Every row comes from one small tree of marks. The marks that hang from a mark follow it in brackets, in alphabetical order. Every link used is in the known rows. Which tree was each row made from?
(in the rows, 128 means zero)
Known rows
pefo[kaduvid[zitusu[dovur nafu[fikog]]]]: [107  88  98 120 154 150 138 117  67 103 133 153 140  96 105  48 102 102
  97 213 112]
kaduvid[zitusu[dovur]]: [112 118 100 120 126 154 129 138  93 111 117 127 134 125 104  92 128 106
 101 170 102]
dovur[ruved zitusu[nafu]]: [139  80  96 176 101 134 136 146  86 157 168 150 101 104 137 127 124 118
 112 161 138]
dovur[fikog ruved zitusu]: [160  93  90 187  74 113 151 151  92 162 166 131 136  86 120 132 121 110
 101 142 118]
kaduvid[zitusu[dovur[ruved] nafu[fikog]]]: [141  76  74 137 102 163 138 111  75 125 163 133 136 121 123  62 118 104
  95 199 101]
ruved[dovur[zitusu]]: [112  99 131 135 110 114 130 177 116 135 157 148 111 123 137 133 117 117
 118 151  88]
pefo[kaduvid[zitusu[dovur]]]: [ 98 114 105 115 146 144 115 127  75  94 102 137 144 109  86  76 120  83
 108 179 125]
fikog[dovur[ruved] nafu[zitusu]]: [114  85 133 103  97 160 133 127 135 195 158 145 139 159 138 150 173 164
 137 181  75]
kaduvid[zitusu[nafu[fikog]]]: [123 113 113 136 119 147 155 124 104 122 162 127 140 126 137  73 100 125
  97 192  90]
kaduvid[zitusu]: [113 143 122 131 109 142 128 135 110 116 128 109 146 139 120 100 121 105
 108 159 104]
pefo[kaduvid[zitusu[dovur[fikog[nafu]]]]]: [101  66 105 100 127 156 128 147  67 126 123 163 146  92 101  74 147 103
 106 188 100]
dovur[fikog ruved zitusu[nafu]]: [166  60  86 193  90 125 157 162  75 165 180 154 107  76 131 118 125 118
  97 163 126]
ruved[dovur[fikog]]: [148  80 129 128 103 120 139 171 121 125 163 144 128 114 137 106 130 119
 120 140  85]
pefo[kaduvid[zitusu[nafu[fikog]]]]: [109 112 119 130 137 136 140 115  85 106 147 137 154 110 121  54  94 100
 103 203 116]
zitusu[dovur nafu[fikog]]: [138  75  97 122 155 146 152 122 103 132 146 161 110  99 127  96 119 148
 112 172 113]
kaduvid[zitusu[dovur[ruved]]]: [131 104  83 132  90 158 114 122  84 117 132 117 140 134 109  87 134  86
 106 168 111]
nafu[ruved zitusu[dovur[fikog]]]: [133  76  85 155  98 143 174 149  93 165 131 153 118  50 115 116  96 149
 107 170  63]
fikog[dovur[ruved zitusu]]: [135 106 104 155 105 120 134 161 110 171 151 137 138 128 114 155 150 124
 119 165 111]
zitusu[dovur[fikog ruved]]: [173  69  77 150  96 137 136 134  89 142 147 138 131  92 109 108 142 109
 112 136 124]
pefo[kaduvid[zitusu[dovur[ruved] nafu]]]: [120  69  84 133 120 162 106 119  47 103 134 151 122 107 103  56 129  71
 109 198 143]
nafu[zitusu[dovur[ruved]]]: [136  98  99 141 103 154 129 101 104 147 140 131 126 120 111 120 124 127
 113 159 106]
zitusu[dovur]: [128 102 106 117 146 139 126 132 111 123 114 146 117 114 112 124 136 127
 122 139 125]

Which tree is each row?
[107  97  93 137 111 151 150 130 103 155 117 150 111  78 120 123  93 149
 118 168  76] -> nafu[ruved zitusu[dovur]]
[123 124 118 142 137 108 166 158 130 170 150 139 155 117 116 145 124 156
 108 180  80] -> nafu[fikog[dovur[zitusu]]]
[138  81 120 154  98 107 152 193 106 145 171 151 122  93 131 126 119 116
 102 154  77] -> ruved[dovur[fikog zitusu]]
[124 105 117 122 137 146 160 152 110 143 159 137 153 139 127  86 135 142
  99 218  73] -> kaduvid[zitusu[nafu[fikog[dovur]]]]
[122  71 122 141 119 121 157 167 109 143 188 166 108 107 152 108 101 137
 106 184  75] -> ruved[dovur[zitusu[nafu[fikog]]]]
[128  63  76 132 127 146 157 137  93 144 139 169 105  65 140  93  96 151
 119 177  93] -> zitusu[dovur nafu[fikog ruved]]
[138  73 121 136  70 153 149 118 117 185 174 139 138 116 145 125 142 150
 118 156  85] -> dovur[fikog[nafu[zitusu]] ruved]
[119  42  84 114 100 152 150 164  94 169 126 177 109  61 139 120 141 152
 128 157  80] -> zitusu[dovur[fikog[nafu[ruved]]]]
[103  83 101 119 159 158 119 136  58  99 118 161 113  96  96  65 124  90
 106 200 133] -> pefo[kaduvid[zitusu[dovur nafu]]]
[122  60  79 132 128 155 140 154  84 140 123 179  81  69 137 106 117 138
 126 165 111] -> zitusu[dovur nafu[ruved]]
[113  73  93 159 128 131 161 200  92 179 142 180  93  75 133 145 125 157
 120 199  87] -> fikog[dovur[zitusu[nafu[ruved]]]]
[ 87  87 129 103 106 157 152 155 134 200 136 164 125 115 148 152 143 185
 140 190  44] -> fikog[dovur nafu[ruved zitusu]]
[116  70  99 106 110 162 143 157  87 142 135 155 134 108 118  95 156 127
  98 179  77] -> kaduvid[zitusu[dovur[fikog[nafu]]]]
[126  68  99 163  71 109 160 209  95 156 163 161 112  59 144 123  95 120
 113 161  55] -> nafu[ruved[dovur[fikog zitusu]]]
[109 104 120 118 153 137 146 140  91 124 146 144 162 121 108  67 127 119
 109 228  97] -> pefo[kaduvid[zitusu[nafu[fikog[dovur]]]]]
[157  80 102 132 117 137 148 128 118 159 173 145 143 133 138 110 147 145
 125 183 106] -> zitusu[nafu[fikog[dovur[ruved]]]]
[103 106 123 131 139 144 121 133  75 100 131 143 129 112 115  68 115  91
 111 190 136] -> pefo[kaduvid[zitusu[nafu]]]
[148  40  89 118  91 154 130 135  93 163 151 161 123 104 129 117 169 129
 122 145 109] -> zitusu[dovur[fikog[nafu] ruved]]
[ 90  59 131  86  80 146 119 168 126 153 148 171 103 119 177 121 132 138
 155 154  63] -> fikog[nafu[ruved[dovur]]]
[111  77  70 134 108 157 160 142  75 131 139 152 122  78 134  63  88 129
  97 208  67] -> kaduvid[zitusu[dovur nafu[fikog ruved]]]
[154 112 109 128 103 125 139 121 133 157 160 121 169 143 127 122 143 136
 130 166  99] -> nafu[fikog[dovur[ruved]]]
[140  92 120 120 155 132 160 145 126 155 159 155 135 126 133 115 141 165
 122 188  97] -> zitusu[nafu[fikog[dovur]]]
[128  63  88 140 146 148 142 154  46 108 133 164 125  69  92  53 125  91
  91 203 120] -> pefo[kaduvid[zitusu[dovur[fikog] nafu]]]
